What can hang from each mark
q335: q166
q147: q146
q54: q166 q692 q854
q146: q147 q166
q833: q692 q854
q166: q54 q146 q335
q854: q54 q833

Known rows, with every way that one mark hangs from another
(q854 (q54 q166) (q833 q692)): 3.740; -1.689; -2.814; -3.029; 2.191; -1.649; 0.430; -0.927; 0.619; -2.264; -2.806; 0.060; 4.241; -0.732; 3.661; -0.300; -0.578; -0.543; -3.131; -0.844; -3.938
(q147 (q146 (q166 (q54 q854) q335))): 0.571; -1.224; 2.530; 1.674; 4.960; -0.537; -2.575; 0.413; -1.175; 1.042; 0.300; 4.667; -0.161; 3.202; -0.803; 1.411; -0.612; 3.888; 5.046; 0.046; -3.560
(q54 q166 q692 q854): -3.181; 2.016; 1.003; 1.557; -3.094; -0.690; 4.410; -0.771; 0.042; 2.440; 2.440; -2.627; 0.476; -0.750; 2.177; 0.101; 0.395; -3.633; -4.071; -2.538; 0.512
(q854 q833): 4.457; 0.210; -1.548; -3.244; 3.580; -0.025; -4.592; 0.341; 0.042; 0.278; -2.004; 1.685; 4.844; -0.432; 1.055; -0.501; -2.980; -1.511; 1.323; 0.503; 2.922
(q833 q692 (q854 (q54 q166))): 2.708; 2.758; 0.314; -4.186; -2.955; -3.092; 3.893; -1.489; 2.264; -4.802; 0.114; -1.029; -2.308; -1.047; 0.185; -2.990; -1.502; 4.472; -1.184; -1.250; -2.932
(q854 (q54 (q166 q335) q692) q833): 0.582; -3.715; -2.658; -1.117; 0.050; 0.769; 2.902; -1.293; -1.228; -0.730; -3.986; -1.169; 3.298; -1.412; 1.952; -0.341; 1.721; -3.622; -4.207; -1.269; -2.418
(q335 (q166 q54)): 2.277; -0.244; -0.083; 0.287; 0.522; -2.015; -2.114; -1.269; -1.683; -0.315; 1.097; -2.527; -0.321; 0.523; -2.220; -0.515; -1.876; 1.209; 4.309; 3.087; 0.809
(q146 q166): 1.817; 1.396; 1.183; -1.644; 2.516; -1.463; -2.619; 0.005; 1.783; -0.232; 0.954; 2.121; -2.829; -0.753; 1.558; -0.959; -1.755; 2.292; 4.035; -0.078; 0.585
(q146 q147 (q166 (q54 q854))): -1.969; -1.399; 2.687; -0.438; -0.067; 2.523; -2.641; 2.028; 0.516; 0.397; -0.192; 0.875; -1.105; -0.514; 3.369; -0.059; -2.441; 1.428; 0.267; -1.419; 1.515
(q146 q147 (q166 (q54 (q854 q833)))): -1.333; -2.660; 1.086; -1.302; 1.014; 2.607; -3.542; 2.178; -0.336; 1.263; -1.609; 1.361; 1.613; -0.441; 2.782; -0.008; -2.595; 0.446; 0.188; -1.119; 1.859
(q147 (q146 (q166 q54))): 2.004; 0.569; 3.423; 0.335; 3.516; -2.400; -3.588; -0.374; -1.251; 0.051; -1.169; 3.781; -0.652; 1.667; -0.668; -0.465; -1.678; 3.505; 7.459; 0.677; -2.081
(q166 q146 q335): 0.671; 1.399; -1.743; 1.782; 1.372; 0.603; 0.348; -0.002; 1.665; -0.344; 1.354; 2.038; -3.263; 0.345; -4.063; 1.161; 3.521; 0.040; 1.619; 1.795; 0.309
(q833 (q854 (q54 (q166 q146) q692))): -1.471; 3.913; 0.274; -2.536; -7.132; -2.336; 4.200; -1.440; 0.384; -2.730; -1.569; -2.341; -2.745; -2.090; -2.352; -3.851; 0.761; 1.773; -0.420; -0.512; 1.456
(q146 q147): 1.010; 0.626; 2.567; -0.976; 0.026; 5.217; -1.782; 1.143; 2.273; -2.111; -0.432; 1.415; -0.864; -2.310; 3.333; -0.851; -3.652; 0.206; 0.015; -2.086; 3.752
(q147 (q146 (q166 q54 q335))): 1.789; -1.403; 2.713; 1.298; 4.865; -1.054; -1.896; -0.296; -1.272; 0.085; -0.571; 4.364; -1.463; 2.302; -2.062; 0.792; -0.232; 3.511; 6.599; 0.642; -3.861
(q54 q692 (q854 q833)): 0.166; 0.122; -0.810; -1.166; 0.078; 0.339; -2.612; -0.264; -0.532; 2.670; -1.916; -0.180; 4.950; -0.594; 3.946; -1.595; -1.210; -4.257; -2.318; -1.295; 3.664
(q146 q147 (q166 q54)): -0.506; -1.578; 2.835; -0.846; -0.196; 1.965; -1.827; 1.090; 0.365; -0.836; -1.244; 0.482; -2.702; -1.637; 1.768; -0.781; -1.965; 0.944; 2.213; -0.699; 1.179
(q335 (q166 (q54 q854) (q146 q147))): -2.336; -0.032; -1.286; 2.574; -1.949; 0.740; -1.759; 0.237; -1.158; 1.168; 1.027; -1.458; -0.218; 0.456; -3.078; 0.011; 0.094; 1.264; 2.533; 2.582; 2.667
(q147 (q146 (q166 q335))): 1.818; -0.768; 2.135; 1.144; 5.939; 0.491; -1.624; -0.277; 0.327; -0.052; 0.196; 6.188; -1.923; 1.645; -1.211; 0.494; -0.959; 4.439; 6.819; -0.595; -3.174
(q166 q335): 2.861; -0.287; 0.394; -0.004; 3.507; 2.042; -0.285; 0.080; 1.668; -1.282; 1.784; 1.737; -1.764; 0.458; 0.018; 1.304; -0.375; 0.464; 0.149; -0.109; -0.433
(q54 (q166 q146 q335) q854): -3.497; 1.839; -1.950; 3.173; 0.080; 0.382; 4.013; 1.270; 1.127; 2.464; 5.057; 0.671; -0.416; 1.941; -2.962; 3.748; 2.905; -0.056; -3.394; -0.494; -1.419
(q147 q146): 3.142; 2.315; 3.220; 0.322; 3.720; 0.227; -3.564; -0.436; 0.258; -0.966; -0.503; 4.508; 0.818; 1.119; 0.580; -0.608; -3.038; 2.940; 5.623; -0.428; -0.021
(q54 q166 q854): -1.467; 2.919; 0.724; 0.578; 0.114; -0.141; 1.415; 1.294; 1.118; 1.644; 4.639; -0.381; 1.848; 1.174; 1.964; 2.247; -1.973; 0.282; -3.484; -1.977; 0.159

Rows
0.718; 0.401; -2.293; -0.948; 2.495; -1.321; 1.398; 0.640; 0.595; 2.286; 2.392; 0.353; 5.286; 1.139; 1.524; 2.076; -1.471; -1.277; -3.869; -1.660; -1.665 -> (q54 q166 (q854 (q833 q692)))
-2.289; -3.857; 1.775; 0.772; 1.596; 4.304; -0.613; 2.113; 0.549; 0.441; 0.642; 1.616; -2.129; 0.287; 1.609; 1.509; -0.620; 1.444; -0.780; -1.455; -0.659 -> (q146 q147 (q166 (q54 q854) q335))
0.379; -3.399; -0.700; 0.517; 0.811; 0.016; -0.434; -0.197; -2.594; 2.081; -1.549; -1.927; 3.296; 1.503; 0.167; 1.125; 1.805; -4.785; -3.229; 0.710; -0.467 -> (q166 (q54 q692 (q854 q833)) q335)
-0.576; 0.602; -1.613; 2.384; -3.256; -3.508; 0.285; -2.633; -2.366; 0.898; -0.726; -3.683; -2.418; -0.827; -5.383; -1.953; 2.724; -1.639; 5.057; 4.228; 1.647 -> (q335 (q166 (q54 q692) q146))
-1.125; -0.305; -0.953; 2.173; 0.302; 4.842; 1.271; 0.835; 2.170; -0.920; 0.334; 2.607; -3.605; -1.002; -3.065; 0.978; 2.693; -0.123; 0.435; 0.101; 1.507 -> (q166 (q146 q147) q335)
3.054; -0.023; -0.186; -1.840; 1.848; -2.629; -4.440; 0.593; -1.134; 0.884; -0.700; -1.091; 5.084; 1.922; 2.449; 0.523; -1.647; -1.568; -1.568; 1.240; 0.121 -> (q166 (q54 (q854 (q833 q692))))
-1.260; -1.284; -0.114; 2.459; -1.362; 2.469; 0.821; 0.810; -0.387; -0.749; -0.802; -0.340; -2.877; -0.013; -4.368; 1.444; 3.778; -1.576; 0.081; 1.953; 0.409 -> (q166 q54 (q146 q147) q335)
-1.351; 0.735; -1.093; 2.572; -0.048; -1.037; -1.088; 1.084; -0.731; 1.349; 1.593; -0.348; -0.469; 2.881; -3.391; 2.590; 4.113; -0.749; -1.190; 2.728; -0.389 -> (q166 (q54 q854) q146 q335)
0.339; -1.938; -1.624; 0.485; -0.311; -1.755; -1.947; -1.423; -3.035; 2.257; -0.696; -3.131; 3.082; 0.469; -1.083; -1.027; -1.026; -1.828; 1.821; 2.197; 1.690 -> (q335 (q166 (q54 q692 (q854 q833))))
-0.438; 0.830; 1.188; -0.311; -3.419; -0.666; 2.873; -1.756; 0.373; -2.457; -1.717; -2.677; -1.133; -2.215; 4.410; -1.826; 0.702; -1.642; -3.153; -1.676; -1.338 -> (q854 (q54 q166 q692))
-0.697; 0.664; -1.199; 0.973; -0.873; 0.220; 2.610; -0.142; 1.214; -2.468; 0.367; -0.067; -1.894; -0.085; 0.298; 1.117; 2.755; 1.215; -2.584; -0.071; -2.821 -> (q854 (q54 (q166 q146 q335)))
-3.721; 0.889; -2.879; 0.920; -0.814; 2.085; 1.310; 2.127; 0.170; 3.245; 1.157; 1.071; 4.564; 0.043; -1.328; 2.152; 0.155; -1.775; -3.415; -1.375; 2.247 -> (q54 (q166 (q146 q147)) (q854 q833))
2.018; 0.427; 0.282; -1.774; 1.280; -1.657; -5.457; 1.327; -1.759; 1.392; -0.714; -1.120; 5.687; 2.036; 2.092; 0.811; -2.295; -1.571; -1.399; 1.326; 2.019 -> (q166 (q54 (q854 q833)))
0.216; 0.797; 1.748; -0.973; 1.310; -2.761; -3.858; 0.933; -0.085; 1.128; 1.159; 0.258; -0.589; 1.291; 2.130; 0.159; -1.289; 1.693; 1.783; 0.671; 0.042 -> (q146 (q166 (q54 q854)))
0.383; -2.463; 1.101; 0.362; 0.817; -1.975; 1.096; -1.223; -0.943; 0.436; -0.628; -0.819; -4.160; -0.299; -1.038; -0.326; 2.380; -1.337; 2.249; 0.922; -2.286 -> (q146 (q166 (q54 q692) q335))
-0.727; -3.252; 1.180; 0.110; 2.780; 5.571; 0.591; 1.263; 2.420; -0.948; 0.392; 3.585; -4.286; -1.696; 1.055; 0.398; -1.092; 2.116; 1.401; -2.234; -0.114 -> (q146 q147 (q166 q335))
-0.071; -1.654; 0.759; 0.228; 3.037; -1.048; -1.719; 1.029; -0.141; 1.205; 1.923; 0.981; -1.667; 2.083; 0.419; 1.745; 0.448; 1.654; 0.714; 0.580; -2.172 -> (q146 (q166 (q54 q854) q335))
0.751; 3.579; 1.236; -4.075; -4.017; -1.289; 1.901; -0.042; 1.075; -3.717; 0.095; -1.037; -1.110; -0.764; -0.366; -2.406; -2.721; 4.516; -0.762; -1.097; 0.882 -> (q833 (q854 (q54 q166)))
3.496; -3.660; -3.614; -2.068; 3.533; -0.297; 2.143; -0.810; 0.564; -2.179; -2.194; 0.660; 3.385; -0.072; 2.315; 0.974; 0.821; -0.506; -4.014; -0.900; -5.671 -> (q854 (q54 (q166 q335)) (q833 q692))
1.230; 3.138; 1.796; -4.310; -5.109; -0.930; 0.190; -1.252; 0.851; -3.910; -2.653; -1.377; -1.800; -1.996; 1.389; -4.986; -2.035; 2.651; 0.033; -0.965; 2.740 -> (q833 (q854 (q54 q692)))
3.073; 0.561; -1.703; -2.272; 4.030; -0.299; -4.346; 0.828; 1.305; 1.178; 0.321; 2.070; 5.546; 1.185; 4.093; 0.251; -2.748; -0.374; -1.954; -0.816; 0.911 -> (q54 (q854 (q833 q692)))
-0.197; -1.128; 0.340; -1.221; 0.372; -3.062; -2.749; -0.175; -1.634; 2.447; -1.766; -0.754; 1.163; 0.019; 1.724; -1.096; 0.021; -1.840; 1.289; 0.544; 0.613 -> (q146 (q166 (q54 q692 (q854 q833))))
0.890; -1.006; 1.101; 0.798; 2.093; 0.415; -1.732; 1.233; -0.727; 0.474; 2.036; -0.689; 0.991; 2.980; 0.676; 2.704; 0.185; -0.285; -2.596; 0.839; -1.126 -> (q166 (q54 q854) q335)
-1.846; -0.435; -0.694; 1.284; -1.588; 2.886; 3.155; 0.459; 1.553; -2.811; -0.284; 0.292; -2.087; -1.028; 0.927; 0.979; 2.206; 1.080; -3.383; -1.151; -2.080 -> (q854 (q54 (q166 (q146 q147) q335)))
-2.781; 2.110; 0.880; 1.572; -3.306; 1.105; -2.802; 1.835; -0.236; 0.726; -0.363; -0.802; 0.466; 0.445; -0.245; 0.378; 1.083; -0.911; -1.007; 1.199; 3.505 -> (q166 (q54 q854) (q146 q147))
-0.082; 1.338; 2.536; 0.106; -2.655; -2.157; -1.945; -0.561; -1.532; 0.962; -0.677; -3.459; 1.185; 0.385; 2.977; -1.059; -0.134; -3.471; -1.742; 0.465; 1.853 -> (q166 (q54 q692 q854))
-0.987; 1.390; -1.918; 2.184; -1.053; -2.578; -2.510; -0.450; -1.571; 1.681; 1.781; -1.830; 0.077; 1.594; -3.848; 0.142; 0.831; 1.423; 3.482; 3.863; 1.702 -> (q335 (q166 (q54 q854) q146))
-0.754; -4.025; 1.868; 0.309; 1.472; 3.648; 0.331; 1.205; 0.407; -0.754; -0.519; 1.239; -3.790; -0.837; 0.002; 0.802; -0.224; 0.957; 1.099; -0.779; -0.959 -> (q146 q147 (q166 q54 q335))
-2.902; 0.595; -1.424; 3.432; -3.379; -1.073; 8.334; -2.175; -0.151; 1.266; 1.093; -2.164; -4.306; -1.784; -5.254; 0.472; 5.929; -4.794; -0.979; 0.027; -1.616 -> (q54 (q166 q146 q335) q692)
-1.765; 0.448; -0.243; 1.763; 1.805; 1.532; 3.557; 1.371; 1.112; 1.670; 5.414; 0.381; 0.809; 1.973; 0.269; 3.863; -0.233; 0.293; -4.570; -1.977; -2.014 -> (q54 (q166 q335) q854)
-3.461; -0.428; 0.077; 2.734; -1.442; 1.016; 6.516; -0.622; 0.014; 2.466; 3.208; -1.843; -0.566; 0.071; 0.465; 1.700; 2.098; -3.686; -5.213; -2.645; -1.676 -> (q54 (q166 q335) q692 q854)
-2.338; 2.587; -0.178; 1.568; -2.687; 1.136; 3.999; 0.421; 1.284; -0.010; 1.689; -0.265; -2.143; -1.816; -2.954; 0.853; 1.133; -0.988; -0.232; -0.649; 1.246 -> (q54 (q166 (q146 q147)))
-0.898; -0.227; -1.174; 2.102; -2.063; 0.174; -0.955; -0.659; -1.282; -0.056; -0.106; -1.872; -1.825; -0.697; -4.654; -0.682; 0.539; 0.702; 4.513; 3.284; 2.357 -> (q335 (q166 q54 (q146 q147)))
-0.456; 1.413; 0.793; -2.686; -5.017; -0.481; 5.212; -1.313; 0.377; -3.194; -0.839; -1.973; -2.619; -1.475; -1.410; -2.818; -0.059; 1.995; -1.887; -1.552; -0.346 -> (q833 (q854 (q54 (q166 q335) q692)))
-3.964; 1.339; -3.214; 1.584; -3.110; -1.805; 3.618; -0.602; -1.268; 4.452; -0.224; -1.623; 3.535; -0.761; -1.946; 0.130; 3.185; -5.571; -3.056; -0.631; 1.630 -> (q54 (q166 q146) q692 (q854 q833))
-0.881; 0.532; -1.844; 1.916; -0.771; 2.102; -0.619; -0.625; 0.720; -0.200; 0.820; 0.486; -2.398; -1.542; -3.607; -1.174; -0.336; 1.881; 4.752; 1.739; 3.212 -> (q335 (q166 (q146 q147)))
4.204; 2.935; 0.726; -5.050; -1.943; -2.460; 0.242; -1.387; 2.730; -5.469; -1.203; 0.045; -2.112; -0.954; 1.871; -4.144; -2.282; 5.113; 0.073; -0.736; -1.218 -> (q833 q692 (q854 q54))
-1.962; -0.827; -1.008; 2.721; -4.150; -0.139; 0.993; -1.960; -1.950; 0.449; -1.553; -3.279; -2.717; -1.932; -4.514; -2.092; 2.040; -1.779; 4.088; 2.868; 2.576 -> (q335 (q166 (q54 q692) (q146 q147)))
0.803; -1.763; -1.915; -2.083; -1.282; -0.620; 1.248; -1.378; -1.232; -0.799; -4.612; -1.805; 4.107; -2.130; 3.339; -1.620; 0.252; -3.645; -3.337; -1.192; -0.657 -> (q854 (q54 q166 q692) q833)
2.113; -0.974; -2.140; -2.868; 1.336; -0.211; -1.113; 0.273; -0.377; -1.399; -2.839; 0.028; 5.241; -0.554; 3.217; 0.126; -1.593; -0.525; -2.832; -0.683; -0.935 -> (q854 (q54 q166) q833)
